Every row comes from one small tree of marks. Brackets hold a mark, then the marks that hang from it, in the order of their numbers. Every link used is in the known rows. Which tree was each row made from?
Known rows:
(j_651 (j_417 j_168 (j_879 j_978))): [-0.94 -1.43 -0.35 -1.44  2.09  1.25 -2.27  0.69 -1.02 -2.05  1.10  0.75
  0.75 -0.64 -0.45  1.00  0.91  3.34 -0.83 -0.52 -1.33 -2.14 -1.54  0.91]
(j_436 (j_417 j_168 j_651) (j_978 j_539 j_879)): [ 0.50  1.00 -0.18 -2.58  5.23 -0.01  3.09  0.90 -1.16  0.37 -1.10  3.42
 -1.84  2.01 -2.68 -1.40 -0.68 -2.35  2.98 -0.18 -3.95 -3.22 -1.75 -0.25]
(j_879 j_417): [-0.79  0.69  0.44  0.79 -2.29  0.34 -3.41  1.13  0.21  0.79  0.68 -1.48
  1.56 -0.74 -0.31  0.31  0.83  0.24 -0.66  0.39 -1.28  3.38  3.42  0.72]
(j_168 (j_417 j_539 j_651 j_879)): [ 0.10 -0.13  0.23 -1.28 -1.29  0.41  1.14 -0.79  0.19 -0.08 -0.23 -0.90
  0.97  0.30  0.88 -0.22  2.60  2.01 -0.38 -0.52  5.19  3.20 -2.75  0.11]
(j_539 (j_417 j_978)): [ 0.08  0.75  0.31  0.58 -1.16  0.07 -1.47  0.18  1.22 -0.20  0.65 -1.41
  1.65 -0.10  0.71 -0.08 -0.87 -1.01 -0.50  0.65  3.77  0.50  1.51 -0.30]
(j_651 (j_417 j_539 j_879 j_978)): [-0.50 -0.75 -0.49 -1.46 -0.88  2.11 -0.68 -1.06  1.40  0.39  0.10  0.88
 -0.08 -0.35  1.17 -0.04  0.75  1.34  0.55 -0.10  2.97  1.19 -3.61  0.59]
(j_539 (j_436 (j_417 j_168 j_651 j_879 j_978))): [ 1.67 -0.38 -0.79 -1.38  2.21 -0.17 -1.10  0.31 -0.85 -1.98 -0.08  0.24
 -0.37 -0.16  0.22 -0.49  0.13  0.70  1.36  1.44  3.07 -0.77 -3.36  0.90]
(j_978 j_879): [-1.11  0.96  0.92  0.84 -5.79 -0.75 -0.66 -0.09  0.40  1.13  1.59 -0.76
  0.47 -0.46 -0.77  0.21 -0.01  0.25 -0.62  0.39 -4.36  2.91  3.38 -0.29]
(j_436 j_978): [-0.90  1.06 -0.36  0.05 -2.23  0.04 -2.32  0.73  1.66  0.44  0.43  2.08
  0.53 -0.57 -0.20 -0.42 -0.30 -1.15 -0.08 -0.24 -2.38  3.07  0.19 -0.12]
(j_539 (j_436 (j_417 j_168))): [ 0.79  1.22  0.17  0.12  1.02 -1.17 -3.50  1.95 -0.28  0.18 -0.03 -0.45
 -0.49 -1.51 -0.36 -0.25 -0.83  0.00 -0.11  0.92 -1.88  2.72  0.27  0.71]
(j_168 (j_417 (j_539 j_436) j_978)): [-0.48  1.19  0.34  1.71 -1.44 -0.08 -0.51 -0.64  2.46  0.79 -0.89 -0.68
 -0.77 -2.51  1.87  0.80 -0.36  0.32 -2.42 -0.84 -0.19  1.25 -1.64 -0.62]
(j_168 (j_417 j_539 j_879)): [-0.13  0.71  0.56  0.06 -3.44  0.24  0.16 -0.96  1.43  0.43 -0.44 -1.18
  0.79 -0.24  1.52 -0.06  1.32  0.98 -0.51 -0.84  2.48  4.38 -1.17 -0.02]
(j_168 (j_417 j_651 j_879)): [-0.70  0.14  0.39 -0.46 -2.40  0.06 -0.54 -0.10 -0.57 -1.01  1.12 -0.87
  2.19  0.19  0.06  0.14  2.98  3.89 -2.05 -0.45  4.04  2.93 -1.77  0.45]
(j_168 j_417): [-1.46  1.62  1.07  0.93 -3.16 -0.55 -2.26  0.77  1.06  0.78  1.06 -1.61
  1.57 -1.75  0.22  0.62  1.53  2.94 -3.66 -0.92 -0.80  3.94  0.65  0.05]
(j_978 (j_539 (j_417 j_168 j_651 j_879))): [ 0.92  0.09 -0.03 -1.67  2.07 -0.48  2.37  0.06 -1.44 -0.95  0.65 -1.79
  1.60  2.79 -0.55  0.16  0.03 -0.44  2.00  0.54  5.92 -2.79  0.47 -0.17]
(j_539 (j_417 j_168 j_651 j_879) j_436): [ 1.18 -0.56 -0.52 -0.51  2.78 -0.87 -0.94  0.76 -2.17 -2.66  0.51 -0.84
  1.42  0.77 -0.15  0.38 -0.33 -0.03  1.19  1.58  6.34 -0.90  0.39  0.36]
(j_168 (j_417 (j_978 j_436 j_879))): [-1.55  1.47  0.76  2.63 -1.82 -0.91  1.89 -1.38  1.20  1.08  1.07 -0.20
 -0.32 -1.92  0.29  0.55  0.27  1.12 -3.05 -0.93 -3.79 -0.28  1.44 -0.53]
(j_879 j_436 j_978): [-0.64 -1.49  0.50  3.33 -5.01 -0.47 -1.94  0.20  0.06 -0.30  0.41 -0.17
  0.06 -0.57 -0.10  0.12 -1.35 -0.04 -2.81 -0.38 -5.85 -0.19  4.13 -0.70]
(j_436 (j_417 j_651)): [ 0.54  0.55  0.31 -1.48 -0.30  0.08 -2.02  1.67 -0.83  0.88  0.30  0.07
  0.85  0.44 -1.21 -1.65  1.51  0.95 -0.09  0.80  1.84  4.32 -1.08  0.83]
(j_417 j_539 j_879): [ 0.79 -0.08 -0.10 -0.75 -4.84  0.24 -0.01 -1.21  1.48  0.66 -0.03 -1.23
  0.61  0.69  1.68 -0.54  0.38 -1.09  2.26  0.52  3.16  4.82 -0.24  0.12]
(j_651 (j_417 j_539)): [-1.34  0.24  0.21 -1.14 -0.09  1.16 -2.42  0.89  0.79  2.32  0.29  0.59
 -0.09 -1.39 -0.11  0.08  0.85  1.58 -1.05 -0.32 -0.14  3.75 -1.18  0.44]

Write each row's tree:
[-1.06 -0.86 -0.53 -0.69  2.05  0.62 -0.26  0.31 -0.72 -0.17  0.38  2.49
 -0.58  0.68 -1.04  0.51 -0.37  1.32 -0.08 -0.64 -2.22 -2.27 -1.20  0.39]  (j_651 (j_417 j_168 (j_879 (j_436 (j_978 j_539)))))
[ 0.99 -0.79  0.15 -0.43  1.10 -0.87  2.57 -0.17 -1.89 -0.71  0.47 -1.62
  1.02  2.85 -0.65  0.08 -0.56 -0.66  1.25  0.66  4.57 -3.25  1.88 -0.43]  (j_978 (j_539 (j_417 j_168 j_651 (j_879 j_436))))
[ 1.95 -1.56 -1.41 -2.93  2.17 -0.11  1.84 -1.55  0.43 -1.66 -0.01 -1.06
 -0.88 -0.63  2.07  0.62  0.47  0.03  2.87  1.48  5.88 -2.96 -4.43  0.17]  (j_417 j_168 (j_539 j_436) j_651 j_879 j_978)
[ 0.34  0.84  0.04  0.38  3.47 -1.22  0.74  1.21 -1.51 -0.20  0.16 -1.17
  0.43  1.02 -0.97  0.90 -1.55 -1.14  0.23  0.57  2.16 -3.25  1.63 -0.54]  (j_978 (j_539 (j_417 j_168 j_651) j_436))
[ 0.23 -0.34 -0.07  1.70  3.81 -0.44  0.94  0.98 -1.72 -1.82 -0.71  0.09
 -0.06  1.21 -1.06  0.86 -2.43 -1.71 -0.50 -0.43 -1.49 -6.55  2.07 -1.08]  (j_879 (j_978 (j_539 (j_417 j_168 j_651) j_436)))
[ 0.01 -0.59  0.20  0.78  0.53 -0.43  0.43 -0.23  0.28  0.66  0.37 -2.45
 -0.48 -0.46  0.22  1.26 -0.86 -0.46 -0.37  0.34 -2.70 -4.87  3.05 -0.06]  (j_879 (j_417 j_168 (j_978 j_539)) j_436)
[-0.17  1.29  0.06 -0.42  1.58  0.55  2.52  0.64 -0.88  0.90 -1.55  4.53
 -1.53  2.82 -2.90 -2.08 -1.06 -3.08  2.14 -0.54 -4.51 -0.68 -0.75 -0.49]  (j_436 (j_417 j_651) (j_978 j_539 j_879))
[-0.97  0.77  0.04  0.93  1.28 -0.04  1.33 -0.12  0.19  0.45 -1.63  3.02
 -1.50 -0.84 -0.63 -0.05 -0.07 -0.78 -1.11 -1.02 -2.65  0.74 -1.42 -0.89]  (j_168 (j_417 (j_539 (j_436 (j_978 j_879))) j_651))
[-0.76  1.53  0.64  1.92 -1.77 -0.53 -1.44  0.26  1.47  1.41 -0.85 -0.70
 -0.35 -2.08  1.04  0.58 -0.11  0.39 -2.50 -0.90 -1.14  3.92  0.05 -0.43]  (j_168 (j_417 (j_539 j_436)))
[ 0.37  0.01  0.97  0.02 -0.24 -1.22  3.17  0.20 -1.96  1.60  0.07 -0.06
 -1.68  1.74 -2.31 -0.67 -0.93 -0.71  0.52  0.35 -4.90 -2.51  2.54 -0.53]  (j_978 j_539 (j_879 (j_436 (j_417 j_168 j_651))))
[-0.53  0.40  0.23  0.47  1.26 -0.34  4.51 -1.92  0.69  1.65 -0.12  0.22
 -1.29 -1.22  0.48 -0.11  1.13  0.29 -1.30 -0.66 -0.23 -1.37 -1.05 -0.78]  (j_168 (j_417 j_539 j_651 (j_978 j_436 j_879)))
[ 1.96  0.01 -0.06 -4.54  4.51 -0.16  0.24  1.21 -0.41  1.19 -0.67 -1.00
 -0.72 -0.23 -0.19 -1.39  1.47 -0.12  2.37  1.10  3.72  2.17 -3.01  0.70]  (j_436 (j_417 j_168 j_539 j_651))
[ 0.52  1.61  0.44  0.20 -1.58  0.32 -0.05  0.26  1.39  1.39 -0.40 -0.36
 -0.26  0.91 -0.11 -1.13 -0.95 -1.12  0.35 -0.10 -0.80  0.54 -0.83  0.03]  (j_436 (j_417 (j_978 j_539)))
[ 0.67 -1.46 -0.81 -0.31  1.51 -0.30  1.70 -0.24 -1.90 -2.95  0.38 -0.15
  0.02  1.49 -0.30  1.04 -0.39  0.55  1.03 -0.02 -0.31 -5.96 -0.88 -0.26]  (j_417 j_168 j_651 (j_879 (j_978 (j_539 j_436))))
[ 0.13 -1.83 -0.50 -0.09 -2.76  0.74 -0.38 -0.42 -1.13 -2.56  0.80  0.32
  1.59  1.51 -0.16 -0.24  1.18  1.27  0.09  0.11  1.54 -0.59 -0.52  0.12]  (j_417 j_651 (j_879 j_978))
[-0.75 -0.42 -0.12 -1.16 -1.52  1.61 -1.65 -0.15  0.40  0.97  0.13  0.82
  0.37  0.01  0.35 -0.22  1.03  1.41  0.47 -0.20  2.13  3.91 -2.02  0.74]  (j_651 (j_417 j_539 j_879))
[ 1.03 -0.67 -1.06 -1.55  1.08 -0.47  2.41 -1.18 -0.37 -1.99  1.11 -1.19
 -0.09  0.85  0.75  1.28  0.07  1.05  1.58  0.87  3.40 -5.70 -3.03 -0.06]  (j_417 j_168 j_651 j_879 (j_978 (j_539 j_436)))
[-0.30 -0.02 -0.22  2.24  4.44 -0.36  1.68  0.18 -0.97  0.03 -0.28 -0.69
 -0.68  0.13 -0.66  0.88 -1.42 -2.11  0.13 -0.95 -6.35 -6.14  4.48 -0.23]  (j_879 (j_417 j_168) (j_978 j_436 j_539))
[-0.99 -1.36 -0.62 -1.23  1.87  0.62 -2.15  0.55 -0.69 -0.86  0.78  2.48
 -0.12 -0.53 -0.75  0.32  0.47  2.24 -0.47 -0.09 -1.25 -0.30 -1.39  0.85]  (j_651 (j_417 j_168 (j_879 (j_436 j_978))))
[-0.68  0.44  0.73 -0.58 -0.17 -0.46 -0.77  0.50 -0.63  0.23  1.09 -1.70
  0.33 -0.94 -1.04  0.90  0.50  0.10  0.68  0.66 -4.44 -0.18  3.99  0.42]  (j_978 (j_879 (j_417 j_168)))
[-0.43  1.16  0.22  1.31 -0.09 -0.48  1.87 -1.40  2.44  2.11 -0.26 -0.93
 -0.73 -2.16  1.93  0.08  0.48 -0.06 -1.93 -0.98  0.39  1.12 -0.76 -0.50]  (j_168 (j_417 j_539 (j_978 j_436)))
[ 0.35  0.31 -0.76 -0.46  4.48  0.20 -1.78  0.90  0.70  0.25 -1.76  0.96
 -1.44 -1.53  0.41  0.45 -1.09 -3.10  2.16  0.34 -2.40 -0.03  0.80  0.28]  (j_879 (j_417 j_168 (j_539 (j_436 j_978))))
[ 0.22  0.29 -0.40  1.18  0.86  0.48  0.68 -1.08  1.60  2.00 -0.62 -0.84
 -0.92 -1.12  1.39 -0.33 -0.27 -2.77  1.06  0.35 -0.04  0.39  1.95  0.18]  (j_879 (j_417 j_539 (j_978 j_436)))
[ 0.84 -1.39  0.50  1.02  0.48 -0.58 -1.72  1.18 -0.84 -0.58 -0.63 -0.06
 -0.93 -0.49 -0.67 -0.77 -1.36 -0.43 -1.15 -0.01 -5.22 -1.32  2.26  0.02]  (j_879 (j_436 (j_417 j_168)) j_978)
[ 0.72 -1.00 -0.53  2.45 -3.79  0.54 -0.52 -1.13  0.66 -1.39 -1.51  0.81
 -0.82  0.44  1.41 -0.10 -2.03 -2.60  1.27 -0.22 -1.62  0.84  0.63 -0.57]  (j_417 (j_539 j_436) (j_879 j_978))
[-0.74 -2.37 -0.06  1.26 -1.72  1.69 -1.02 -0.53 -0.45 -0.11 -0.92  2.00
 -0.78  0.39  0.07 -0.27 -0.60  0.55 -0.84 -0.83 -2.02  0.24  0.19  0.04]  (j_651 (j_417 j_539 (j_879 j_436 j_978)))
[ 0.67  0.20 -0.36  1.90 -0.92 -0.24  0.89 -1.46  0.46 -0.74  0.58 -0.46
  1.40  1.12  1.14 -0.74 -1.11 -2.08  0.96  0.76  5.11  0.17  2.01 -0.06]  (j_539 (j_417 j_879 (j_978 j_436)))
[ 0.09 -1.05 -0.20  0.00 -0.63  0.38  1.63 -1.01  0.14 -0.18 -1.37  2.08
 -0.31  0.73  0.44 -0.79  1.15  0.10 -0.47 -0.86  2.44  1.80 -2.22 -0.37]  (j_168 (j_417 j_539 j_651 (j_879 (j_436 j_978))))
